Known rows, with every way that one mark hangs from another:
J_487[J_697]: [ 12.2  -9.6  -1.4   9.7  -9.9  -8.0   0.3  15.4  11.5 -40.9  -2.2  -3.5
  -9.9  -6.2  -3.7   3.1   0.2  16.4  -3.0  15.2   6.0]
J_358[J_487]: [  0.6 -10.9   7.9   8.6 -19.9  -3.2  11.8  12.9   2.6 -31.0   1.3   5.5
 -15.3   8.8  -7.3  10.9  -9.1  10.8  -4.4  19.3  10.3]
J_697[J_190 J_903]: [  5.6  34.8 -13.7  -4.5   7.7 -22.7   8.4   0.5  59.3 -26.1 -24.6 -18.2
  18.3 -10.7 -22.0  -6.4  -7.5   0.2   6.5  35.4  -5.1]
J_396[J_715[J_697[J_190 J_903] J_786]]: [ 24.8  29.5  -8.6 -18.4  17.3   2.5 -14.9 -22.4  23.1  30.3  -7.1 -11.7
  10.3   0.0  12.0  -3.4   2.4   1.5  12.8 -15.0  -1.2]
J_745[J_396[J_715[J_697[J_903]]] J_831]: [-23.6 -56.6  -2.3   1.4  21.9  18.3   0.3  19.2 -56.8   7.2   5.1  26.5
   6.7  -0.9 -25.5  -4.4   8.8  -8.2 -22.7  -5.6  39.8]
J_227[J_745[J_396[J_715[J_786]] J_831]]: [-27.6 -64.7   5.8   0.8  10.6  17.7  12.4  38.3 -66.8  -5.7 -11.1  40.5
   6.1  -0.8 -39.2  -7.0   2.4  14.2 -32.2  -8.9  27.3]
J_487[J_697[J_190]]: [ 15.3   3.0  -1.7  13.8 -13.5 -15.7   1.9   7.0  35.1 -45.7  -5.4 -14.3
  -6.7  -6.0  -2.5   1.4  -4.6  13.4   5.5  30.1  10.9]
J_487[J_697[J_190 J_903]]: [ 21.0  19.8  -7.3   6.2  -4.7 -26.6   0.6   1.0  56.6 -55.0 -12.7 -25.7
  -2.4  -6.2  -6.7  -3.0  -5.3   5.1   8.2  33.7   2.8]
J_145[J_715[J_358[J_487] J_697 J_786[J_190 J_903]]]: [ 15.4  47.0  -4.2 -20.3  -6.7   2.4 -12.5 -42.8  21.6  52.8  18.7 -20.1
  -3.9  -6.6  38.9   1.4   4.4 -21.6  29.9 -13.5 -41.2]
J_715[J_358 J_697[J_190 J_903]]: [ 12.9  56.6   2.6   3.3   2.5  -8.2  -1.1 -34.3  49.7  12.5   6.1 -18.1
  32.5  -5.0   3.6   5.4  -9.8 -12.0  31.6 -12.9 -23.8]
J_715[J_358[J_487[J_697]]]: [  2.0   5.0  13.3  26.9 -23.9  -1.9   7.9  -4.7   5.9 -22.1   9.5  -7.2
 -10.9  12.2   7.8  10.3 -10.9   1.6  14.1  -3.1  -8.9]
J_745[J_396]: [-27.0 -32.9  -6.8  -0.5   9.4   4.9   9.1  33.8 -29.8 -11.1  -1.4  19.7
   0.9  -6.9 -20.6  -2.2   6.8   8.0 -22.0  13.5  17.3]
J_401[J_786]: [  1.1  -7.0 -10.3 -14.6  10.1  -7.5 -10.8   2.0   7.7   9.4 -20.7  23.8
   4.4 -21.9  -7.2  13.0   6.6  20.1 -27.3  19.4 -11.5]
J_358[J_487[J_697] J_715]: [  3.4   6.9  17.4  13.0 -30.1 -17.7  -1.0   3.1  18.0 -57.7   8.0 -27.5
 -45.4  22.9  13.8  10.1  -7.7  -5.5  -9.4  15.4  32.8]
J_745[J_396[J_715[J_358 J_697[J_190 J_903] J_786]] J_831]: [-16.3 -34.3  -0.4   5.6  23.7  13.5   1.2  -1.3 -41.2  14.8  10.9  11.0
  14.5   4.5 -10.6  -4.8   9.6 -13.2 -10.3 -14.4  24.7]
J_145[J_715]: [-14.7   8.5 -10.8 -15.2   2.8  14.0   0.6  -8.5 -18.7  35.3  -2.0   1.9
  -5.1 -19.2  -8.8  -4.3   7.2  -2.6   2.5  -3.2  -3.8]
J_786[J_190 J_903]: [  6.7   0.4 -20.4 -11.8 -14.7 -11.6  -9.2  40.8  38.8   5.5 -26.7  12.2
  -2.0 -17.7  12.2  -7.6  -4.7   0.7  -1.6  48.6 -32.0]
J_745[J_396[J_715[J_786[J_190]]] J_831]: [-23.7 -65.0  -5.5   3.6  16.9  18.0   3.6  28.8 -60.3  10.0   1.6  23.6
  -0.2  -0.3 -13.9  -7.5  12.7  -2.9 -27.2   5.7  34.5]
J_227[J_745[J_396[J_715]]]: [-26.8 -45.7   3.3  -3.3   3.1  13.6   7.5  41.8 -49.9   0.5 -18.1  36.9
  -1.9  -2.4 -34.5  -7.1  -4.1  17.2 -23.2  -5.2  20.8]
J_396[J_715[J_358 J_786]]: [  3.6   6.3  -3.0   1.7   8.1  18.2  -7.5  -8.0 -19.8  43.4  -6.6   0.9
   0.3   5.4  13.8  -3.7   3.1   5.9   7.8 -30.8 -11.1]
J_145[J_715[J_358]]: [-18.5  20.0  -5.5  -3.7  -0.7  17.4   2.0 -20.9 -20.9  48.6   4.2  -3.1
  -1.0 -14.5  -1.1  -3.6   3.9 -10.4  14.0 -19.1 -17.5]

Rows:
[-15.9 -46.4  -2.9   3.3  16.3  17.2  -5.0  12.6 -48.6  26.2  10.0  21.5
   7.6   2.0   1.0  -5.1  10.5 -12.9 -12.9  -9.7  15.8] | J_745[J_396[J_715[J_358 J_697 J_786[J_190 J_903]]] J_831]
[  9.4  38.8  -5.4  -7.7  -5.6  -4.0  -4.0 -37.0  18.4  22.6   9.5 -25.3
 -13.5  -2.7  25.7  -3.6   5.1 -13.6  21.6  -3.7 -31.9] | J_145[J_715[J_358[J_487[J_697[J_190]]] J_786[J_903]]]
[ 17.7  54.3  11.6   9.5 -11.1 -13.3   1.8 -40.3  55.7  -5.2  13.6 -24.6
  16.8   8.9  10.5  11.5 -16.9 -15.7  34.8  -5.1 -16.5] | J_715[J_358[J_487] J_697[J_190 J_903]]
[-25.1 -53.3  16.0  12.0  -2.5  15.3  11.5  23.4 -52.8  -5.5  -2.9  33.7
   3.9   6.7 -33.3  -1.1  -9.0   3.5 -15.8  -8.5  32.1] | J_227[J_745[J_396[J_715[J_358[J_487] J_697[J_190]]] J_831]]
[  9.3  47.7  -0.6 -21.8  12.4 -13.5  -8.1 -17.2  29.9  -3.4   5.3 -26.6
   4.7   1.7  12.4   2.0   9.3  -7.5  -8.6 -17.0  -0.9] | J_358[J_715[J_697[J_903] J_786]]
[-12.4 -18.8   2.5  -9.0   5.5   6.8   0.8  21.2 -24.3  11.5 -11.7  19.6
   6.2  -0.7 -15.3  -6.5  -4.9   5.5  -8.4 -11.3   1.3] | J_227[J_745[J_396[J_715[J_358 J_697[J_903] J_786[J_190]]]]]
[-19.6 -33.2   5.4  -5.2   2.7  10.8   4.5  29.1 -33.4   2.6 -13.7  30.3
   3.8  -2.3 -29.3  -4.7  -6.7  13.4 -14.5  -4.3  22.9] | J_227[J_745[J_396[J_715[J_697[J_190]]]]]
[ 17.5  22.7  -4.5 -10.0  10.3  14.1 -19.9 -19.2   0.0  52.8   0.6   2.3
   7.6   3.1  26.8  -1.6   3.5  -0.7  16.1 -36.9 -24.2] | J_396[J_715[J_358 J_697 J_786[J_903]]]
[  3.4  11.5  13.3  28.9 -26.2  -6.0   8.7  -8.5  17.1 -24.8   7.6 -13.0
  -9.4  12.0   8.3   9.8 -13.4   0.1  18.4   4.4  -6.1] | J_715[J_358[J_487[J_697[J_190]]]]
[-16.8 -39.9  -1.4   6.0  19.9  15.7  -1.9   5.9 -44.4  19.2  10.6  18.7
  11.4   3.5  -4.9  -5.1  10.3 -11.4 -12.0 -11.6  20.5] | J_745[J_396[J_715[J_358 J_697[J_190] J_786[J_903]]] J_831]
[ 21.9  39.6  10.9   2.4 -18.7 -35.5  -1.6 -18.0  57.3 -66.7   6.0 -53.4
 -35.7  25.4  23.3   4.8  -4.1  -9.9  -1.9  21.3  18.5] | J_358[J_487[J_697[J_190 J_903]] J_715[J_786]]
[ 31.1  31.0 -10.0 -28.1  16.3  -8.7 -10.2 -11.4  33.2   9.2   8.0   1.8
  23.3 -10.3  19.4   3.3  12.8  10.4   1.9 -10.4 -36.2] | J_715[J_697 J_786[J_903]]
[ 23.5  23.6   7.5  14.7 -23.2 -12.7   2.7 -15.3  32.4 -12.9  13.7 -28.3
  -9.3  13.0  38.8   7.6  -4.4  -0.3  20.5   5.4 -30.7] | J_715[J_358[J_487[J_697]] J_786[J_190]]
[-17.7 -49.8   3.9  -4.0  11.3  10.6   5.7  30.5 -43.9  -3.7  -9.9  36.0
  10.4  -2.2 -31.3  -7.6   0.4   8.7 -23.6  -2.9  20.7] | J_227[J_745[J_396[J_715[J_697[J_190] J_786[J_903]]] J_831]]
[ 21.1  28.1  10.3  17.8 -13.1 -12.7   8.0 -25.1  28.2 -22.9  15.3 -27.2
  -3.2  15.4  25.1   8.5  -2.1   4.8  17.7  -5.1 -23.1] | J_715[J_358[J_487[J_697[J_190]]] J_786]
[  7.5  32.5  -5.2  -8.6  -3.5  -0.6  -4.7 -32.4   7.1  25.1  11.5 -19.9
 -15.0  -2.3  25.1  -2.8   7.1 -12.6  17.5 -11.1 -34.3] | J_145[J_715[J_358[J_487[J_697]] J_786[J_903]]]
